Each row comes from the steps of one walk. Every step used is in the known rows, and no mark comes twice. Write the walk behind each row, first mark first.
Known rows:
x/u: [-11  18   0   2  -8  21   3  -5  -1  12   0  15  -7   0 -10   3  14   4
  10  -1  -7  21   1 -14  -1  -2  13  -4  13   5  -6   7  -4  -6  -5   2
   2 -17   8  -5 -13   9   4   1  -9   2   8   5  -5   2  11  -1  13   3
  -4]
z/m/x/n: [-17  11  -1  11   0  18   4   0 -12  -3   8  19  -6  -7  -3  -2 -10  -1
  23   2 -17   9  20 -14  14  -2  -5  -8   1  -2   2   9   2  -4  -5   9
  -3 -16  17  -2 -18  14  -1  -8  -5   5  16   1 -10   7  17  -7   8 -12
   9]
l/n/z: [-16   0  -8  11  -9  14   1   7  -2   9   1   8   7   2  -3   2   5   5
   2   3  -7  27  -5  -7   9  -1  -3 -12  18   7  -9  -8  16 -16  -3  13
  -6   5   9  -4 -13  14   4  -3  -3 -12   9  -6  -2  25  23   1   4  12
  12]
z/m/x/u/s: [-10  13   6  -1  13  22  18  -2  -6  18  12  13 -13  -1  -8   3   6  -1
  25   9 -15  13  22 -23  12   0  11   5  12   0  -8   9   2   3  -1  10
   5 -19   9  -4 -24  15   3   8 -12  -4  16   8 -20  12   4   5  16   3
   3]
g/n: [-11  14 -12   5 -11  14  11   4   3  12   4  28  -2  -2  -8   6   5  -2
   9   6  -3  18  -2  -2  15   9   5 -10   4   1  -2   1   1  -1  -8  -1
   5  -4  12  -2  -9   8  -3   5  -5  -3  11   5  -5  10  16  -2   8  -2
  -2]
x/u/z/n: [-11  19   5  -5 -20  13   6  -1 -13   5 -10  19  -5  -3  -1  -1  14   4
   0  -2  -7  33  10 -22  -4 -12   7  -2  12  18   0   4  -2  -4   3  10
 -11 -16  19   3 -19   9  -6  -7  -3   2 -11   4  -1   3  10 -14  14   4
  -9]
s/m/x/u: [-18  15   0   3  -4  24   0  -3  -7   6   2  15 -19  -6 -15  -7  18  -5
   6  -4 -17  14  13 -21   4  -8   8  -1  -5  -2   1   6  -5  -3 -11   7
   3 -30  18  -6 -12  16   9  -5  -5   6  -3   9 -12  -3   2  -8  15  -4
  -5]
n/z/u: [-14   1 -15   5  -3  22   3   2  -8  -3   8   7  10   1  -8  -1   2   6
  17   7 -13  15  -6  -8  12  -3   6  -4  10  -4 -12  -3  12  -4 -10   1
  -5  -4  10 -10 -11  12  -6  -3  -9  -5  15  -7  -9   3  17   5   4   9
  -1]
x/u/s/m: [-20  22  -5  -1  -2  22  17   2   1  18   7  13 -14   7 -12  -8  26  10
  16   0 -13  17   6 -20   5  11   7  -5   5  -3  -5   9  -3   3  -6   3
   6 -26  13  -8 -10   7   7  -3 -13  -3   3  17  -8   5   3   4  17   6
   1]
s/m/z/n: [-25  18  -5  -4 -14  15  12   5 -13  -1  -4  22  -9   5  -2 -10  18   8
   1 -10 -10  16  16 -11  13   9  -5 -12   1   4   9  -2  -4  -4   9   5
  -8 -26  26   2 -13  11   8 -12   1  -4 -13  10  -4  -7  12 -10  14   8
  -1]
n/x/u/z: [-17  25 -11  -1  -4   6  11   1 -10   5 -15  19  -1   0 -11  -2   9  11
   8  -1  -3  23   6 -25  -9  -6  22  -9  11  11  -9  10  -7  -2   4   7
  -5 -24  16   5 -16   4   2   1 -11   3  -9   6  -6   6  16  -3  11  -1
  -8]
g/n/l: [-11   7 -21   7 -19  10  10   2   2  16  13  29  -7  -2  -9   9   7  -8
   4   4  -3  21 -14   0  21  10  -2 -11  10  11   5  -5   0  -5  -7  -4
   0   5  11  -9 -14   6   3  10  -3  -8   6  11  -1  17  15   2   4  -8
   4]
x/u/z/n/g: [-16  22   6  -6 -21  20   6  -7  -7   4 -11  23 -11   0   3   1  11   0
 -11  -1  -9  45   8 -29   0  -9   3  -8  20  25   5  -2  -2 -10  -1  11
 -11 -18  19   0 -26  17  -9  -1  12  -2  -9   8  -1   0  15 -11  13  -5
  -4]
z/u/x/n: [-23   8 -15   7  -9  31  -7   2 -16 -14   1  16   0  -4   4  -6  -8  10
  26  -1 -21   8  -1  -8   5   6   2 -11   2  -7   1   9  15   2 -12   7
  -7 -16  17  -9 -10  10  -6  -5 -18  10  25   1   3  -1  19   3   7  -9
   0]
u/z/m/x/n: [-21  16  -2   6  -6  12   5  -5 -21  -3   2  24  -6 -10  -2  -8 -11   4
  17   5 -20  13  27 -18  13 -13  -4  -7  -5   6   0  10   8   0  -6  10
  -8 -19  27   2 -22  16  -8  -7  -3   5   4  -1 -12  10  16  -8  10 -12
   7]
g/n/z/u/s/m/x: [-18   1 -21   5   3  31  15  13  -8   8  21  19  -7   3 -12  -7  11  -4
  15  16 -19  13  -1 -21  31   5   0 -10   3 -13  -7   1  14  13 -20   2
  -2 -10  17  -9 -18  22  -7   2 -10  -9  18   7 -19   6  -1  14   7   4
  -2]
s/m/z: [-31  20 -10   1  -7  16  13  -2  -7   5  -3  22  -9   4 -10 -12  16   9
   6  -7 -12   7  15  -7  16   8   2 -11   0  -3   0   3   1   0   2  -2
   3 -28  24  -2  -7   8  10  -6  -1   0  -6  12 -11  -5  10  -2  12   0
   2]
m/z/n/l: [-17  10  -9  -2 -23  10  10   3 -12   4   4  25  -4   3   3   5  12   2
  -1  -8  -5  24   0  -5  16   6  -7 -13  18  15  12  -8  -1 -11  12   6
 -13  -6  17  -4 -21   7   7  -1   0  -6  -4  11   4   3  16  -5   9   2
   5]
z/n/x: [ -4  11  -6  -1  -8   5  10  12  -7  -6  -2  17   4   5  -1   3   2   7
  10  -6   1  23  -4 -16  -5  14   7 -12   7   2   3   1 -11  -7   5  17
 -12 -12  13   7 -11  -2   2  -5  -8  -3  -4  -1   7   5  27 -11   6   4
  -5]
l/n: [-14   9  -8   3 -11  17   3  -6  -3  12   1  16   0   1  -1  -3   0   6
   6   2 -13  20   0  -3   6  -2  -2 -10  12   0  -6  -5   2 -14  -7  11
  -2  -5  11  -2 -11   6   4  -6  -3  -8   4   5  -1  19  24  -8   6   5
   5]
g/n/x/u/z: [-13  26 -18   2  -7   4  17   5  -6  15 -15  29  -8  -2  -9   7   9   2
   2   5   1  25   2 -23   0  -3  21 -14  13  15  -9  10  -7   2   0   1
  -7 -17  19   6 -21   8  -5   8  -4   1  -8   9  -6   9  12   5  10  -2
 -13]
s/u: [-12  10   1  -1  -9  23   8  -2  -2   3   2  21   2   4 -12  -8  14  10
  19  -1  -7  10  -2  -3  11  10   5  -7  -2  -6   5   5  -3  -5  -8  11
   6  -6  11 -14  -8   6   8  -1  -9   4   7  10  -3   3  13  -7  10  11
   0]
z/u: [-14  10 -15  -1  -4  26   5 -11  -9   4   6  18   3   2 -10  -7  -1  10
  19   3 -19   8  -5  -6   8  -2   6  -2   4 -10  -9   4  -1  -2 -12   0
  -2 -13  12  -7 -11   3  -3  -5 -12  -2  14   1  -7  -2  19  -4   4   4
  -6]
s/e: [ -8  12  -7   7  -9  16   6  -5  -1   7   6  14   8   9 -14  -6  10  10
  18  -7  -8  12  -2  -8   6  14   3   1   1  -6  -5   2  -1   2  -6   3
   2   1  14  -8  -5   3   6   1  -9   5  17  -7  -9  13  18  -8   8  -5
   2]
z/n/x/u/s: [ -5  18  -1  -3  -2  10  18  18   0   5   1  17  -5  13  -1   7  17  10
  15  -2   1  32  -1 -28  -9  15  13 -10  21   6  -2   8 -12  -4   8  17
 -12 -17   7   2 -21   0   4  -1 -14  -5   3   9   5   6  18   1  14  11
  -5]
s/m/x: [-21  10  -4   1  -7  21   4   1  -9   2   6  15 -11  -3 -11 -13   9  -4
  11  -4 -17   6  11 -12  11   1   1  -4 -14 -10   4   4   0  -1 -13  10
   6 -25  19  -3  -6  13   7  -9  -6   3   0   5  -9   0  10 -13  10  -7
   0]
z/m/x: [-14  10   1   3   6  17  10  -3 -10   6   9  15  -3  -5  -9  -2  -7  -5
  19   6 -15   4  21 -13  16  -2   1   1  -5  -1  -2   5   3   0  -5  10
   3 -13  14  -2 -16  15   2  -1  -5   0  10   1 -16  11  13  -8   9  -5
   3]
g/n/z/u/s/m: [-20   4 -25   6   1  25  20  13  -1  12  16  18  -2   9 -12  -4  15   4
  13  16 -12  16  -6 -14  29  14  -3 -12   8  -8 -13   2  15   7 -15  -3
  -4  -7  16 -13 -15  16  -8   2 -11 -12  12   9 -15   8   4  15   7  11
  -3]
x/n/z: [-14   6  -7  14 -17  15  -2  13  -3 -11   5  11   7   2  -3   1   7   8
  13  -2  -4  26  -3 -10   6   6  -1 -18   9   3  -6   4  13  -9  -7   4
  -6  -5  11  -8 -12  12  -3  -8  -8   1  19 -11   3   9  23   1   5  -1
  13]

Which walk is each row?
[-14   9 -10  -5 -27   4   8   2 -17   6   0  23  -1  -2   2  -3   5   3
  -3  -4  -7  28   1 -13  10  -6  -7  -6   9  21  11  -5   7  -8   1   8
 -16  -1  22  -5 -21   5  -2  -2  -3  -7 -12   8   6  17  17 -15   7  -1
   1]  u/z/n/l
[-31  17 -16   6  -9  30  -1  -1 -21 -15  -7  23  -2  -4   4  -7  -1  15
  22  -5 -22   5   8  -7  14   6   3 -16   8  -4   0   8  15   7   3   2
  -7 -23  23  -4 -15  13  -3  -3 -14  11  23   3  -2  -9  18  10   9  -9
   3]  m/z/u/x/n
[-14   2   5   8   8  17   8   7  -9   6   8   3  -6  -6 -11   9   7  -9
  14   8  -9  20  20 -24  11 -11   9   1  12  11  -9   3   7  -5  -1   7
   0 -14   8  -7 -20  27   1   5  -7   0  10  -3 -18   9   6   6  12   3
   7]  n/z/m/x/u
[-27  18  -2  -9 -10  18  23  11  -8   8   2  21 -10  12  -1 -10  22  15
   9  -6 -11  18  12 -15  15  17  -4 -12   6  -4   4   4   2   6   8   7
  -6 -22  23   2 -16   9   6 -11  -4  -6  -6  15  -6   0   9  -3  17   9
   2]  u/s/m/z/n
[-27  14  -4   8 -21  27  -5   4  -6 -14  -2  16  -5  -2   5   1  -3   0
  11  -6 -11  26   1 -11   6  18  -1 -20   7   7   7   2  13  -5 -10  10
   0 -17  13  -7  -9  19  -5   2   0   6  24   2   6   6  26  -1   9 -19
  10]  u/x/n/g
[-21  18  -6  -4   1   9  16  -6 -13  11  -1  16   3  -3  -6  -4  -4   9
  14   6 -12  11  22  -9  12  -7   3   1   0   9  -7   5  10   3  -2   3
  -2 -13  22   1 -13  11  -6  -2  -4  -4  -5   5 -16  13  16  -6  11   2
   0]  u/z/m
[-27  21  -1   9 -11  20   6  -6 -15  -7   0  28 -12  -8   2  -5 -12  -1
   7   7 -21  25  28 -22  18  -8  -4 -12   5  13   2   5   6  -2 -10  10
  -8 -21  26  -1 -26  24 -13  -1  13   1   7   2 -14   9  19  -9   8 -20
  12]  u/z/m/x/n/g
[ -9  23  -2   2  -4  11  23  14  -4   7   0  20  -3  20  -3   5  26  20
  15 -10   3  27   6 -31  -1  23  16  -8  23   5  -3   9 -13   6  23  13
 -15 -12  13   2 -26   4  11   3  -7   1  11   5  -7   3  12   8  16   6
  -3]  m/z/n/x/u/s/e
[-25   2  -4  12   0  16   2  18 -12 -12   5   3   7  -4   2   9  -2   2
  23   0  -5  17  15 -10  12  12  -7 -11   6  13  -4   5  25  -3   1   8
  -7  -8  15  -8 -11  27  -3   2 -12   2  23  -7  -2  20  18  11  11  -2
  15]  u/x/n/z/m
[-22  15   0  14  -5  24   4  -6  -6  -9  10  25 -11  -5   1   0  -8  -5
  11   5 -19  20  16 -18  18   4  -6 -13  10   4   3   5   0  -7 -10  10
  -3 -18  16  -4 -26  22  -6  -2   9   0  18   3 -10   5  22  -7   7 -18
  12]  z/m/x/n/g
[-13  14   4   0 -20  19   6   0   0  -2   4  22  -3   4   3   1   7  -3
  -2  -2  -6  35  -4 -13   7  11  -4 -10  15   9   9  -5  -5 -12  -6  11
  -5 -10  13  -2 -16  13  -7  -3   9  -6   1   2   4   0  27 -15   8  -2
   3]  z/n/g
[-15   6 -11  13  -9  14   3   1 -13  -2  18  23 -10  -8  -2   4  -7  -6
  18   0 -15  15  13 -10  19  -1 -11 -10   5   8   8   3   2  -9  -4  10
  -8  -9  16 -11 -23  11   4   1  -5   0  11   8  -5  17  17  -3   4 -15
  15]  z/m/x/n/l
[-12  21 -13   3   1  12   9   1  -1   5  -5  16  -5   2 -11   5  11   8
  13  -2   0  20  -2 -21  -9   4  22  -9  13   3  -7  11 -13  -8   2   7
  -3 -22   8  -1 -15  -3   8   2 -12   3   3   5  -1   4  18   1  10  -2
  -6]  n/x/u
[-18  13  -6   4 -14  25   2 -11   3   8   0  20  -2   1   1   0   0   0
  -3   4 -13  33  -2  -8  12   3  -3 -17  19   5  -1  -8   0 -18  -9  12
   0  -6   8  -3 -16  12  -1  -2  10 -12   7   7  -1  17  30  -6   5  -3
  11]  l/n/g
[-16   9 -16  12 -24  12   2   2  -4  -3  12  23  -7  -2  -1   1   4   5
  13  -5  -9  22 -10  -2   7   9  -5 -16   7   7   6   3   2 -12  -6   2
  -8  -5  13 -13 -15   2   5  -3 -11  -2   9   5   8  12  21  -4   3 -10
  13]  x/n/l
[-22  13  -4  10 -12  20  -2   4 -11 -11   6  23 -14  -7  -7 -15   6   3
  14  -5 -19  10  11 -14   9   1  -4 -13 -13  -9   5  10   0  -3 -14  10
  -2 -28  22  -4 -10  11   5 -15  -5   8   5   4  -2   0  12 -12   8 -13
   7]  s/m/x/n
[-11  18 -14   6  -2  10   6   1  -2  12  -7  16  -6   2  -4   7   7   9
   3   0  -4  28   0 -18  -9  -1  14 -15  24   6  -8   3 -12 -14   4  15
  -9 -15   7   1 -18   2  11   0  -5  -4  -3   9   1  16  23   2   7   6
  -1]  l/n/x/u
[-22  16 -10  -3  -2  20  19   5  -1  10  11  15  -6   7 -11 -13  15  13
  18  -1 -13  11   2 -11   9  18  -1  -5  -3 -11  -3   6   4   4 -10   5
   6 -20  17  -5  -5   2   4  -6 -14  -5   4  11  -8  10  10  -2  14   3
   2]  u/s/m
[-12  21   0  -2  -3  21  15   0   4  14   8  13  -7   7  -7   1  16  11
  18   2  -8  22   1 -16   1   9  14  -2  15  -3 -10   9   0   1  -5   5
   4 -16   6  -6 -13   5   3   2 -16  -3  15   8  -6   7   9   5  15   6
   0]  x/u/s
[-14   3 -13   8   3  10  18  12   2  14  10  16   4  -3 -10  14   2  -8
   9  14   1  19   8  -5  26   9  -4  -8  11  12 -12  -2  11  -3  -3  -5
  -1   2  12  -7 -16  22  -6   9  -2 -11  12   0 -15  21  14   8   8   8
   6]  g/n/z/m
[ -8  14  12  -5 -17  16   2   0 -20   5  -8  21 -13  -8   0  -5   7  -3
   0  -1 -14  30  16 -28  -2 -22   9   1   9  16   5   3   0   0   1  16
  -9 -19  23   5 -23  16  -4  -8  -1   5  -7   1  -4   0   5 -14  14  -1
  -8]  m/x/u/z/n
[-21  19  -8  12 -21  23  -1  -4   3  -9   3  24  -7   1   1  -1   2   5
   5  -1 -11  31  -3 -11   7  11   0 -22  11   3   3   3   2 -12 -12   5
  -1 -17  13  -9 -14   9  -6  -6   6   2  17   1   3   1  28  -7   6 -14
  11]  x/n/g
[-16  22 -14   3  -6   8   8  -1 -11  13 -16  19  -4  -1  -4  -1   4  13
  -2   2  -8  28   8 -24 -10 -15  15 -11  20  15 -11   4  -6 -12   5  14
 -11 -17  16   6 -21   5   5  -1  -3  -6 -14   8  -3  19  22  -1   7   4
  -7]  l/n/x/u/z
[-21  -2 -15   2  -1  28  -1   9 -16 -10   5   0  10  -1  -7   0   0   3
  21   1 -14  12  -3 -11  12   2   2  -3   8  -2  -8  -4  26   1  -9   3
  -5  -5  10 -11  -6  21  -5   4 -15   1  22  -7  -4   5  14  10   7   1
   1]  n/z/u/x
[-17  15   9  -6 -23  22  10  -2 -10  -3  -8  30  -2   6  -1  -9  13   5
  -4   0  -8  34   5 -17  14   3  -3 -13   6  15  14  -4  -1  -5  -2  20
  -6  -7  22  -9 -23  16  -7  -1  10  -1 -11  12   2   1  17 -15  10   9
  -5]  s/u/z/n/g
[-20  12  -2  -4  -2  23  15   5  -6   5  13  15 -12   6 -12 -14  10   5
  19   0 -19   7   9 -18  16  10   3  -2  -8 -17  -1   6   5   6 -13  11
   6 -22  17  -4  -8  10   4  -6 -12  -3   8  10 -12   6   7  -3  12  -4
   4]  u/s/m/x
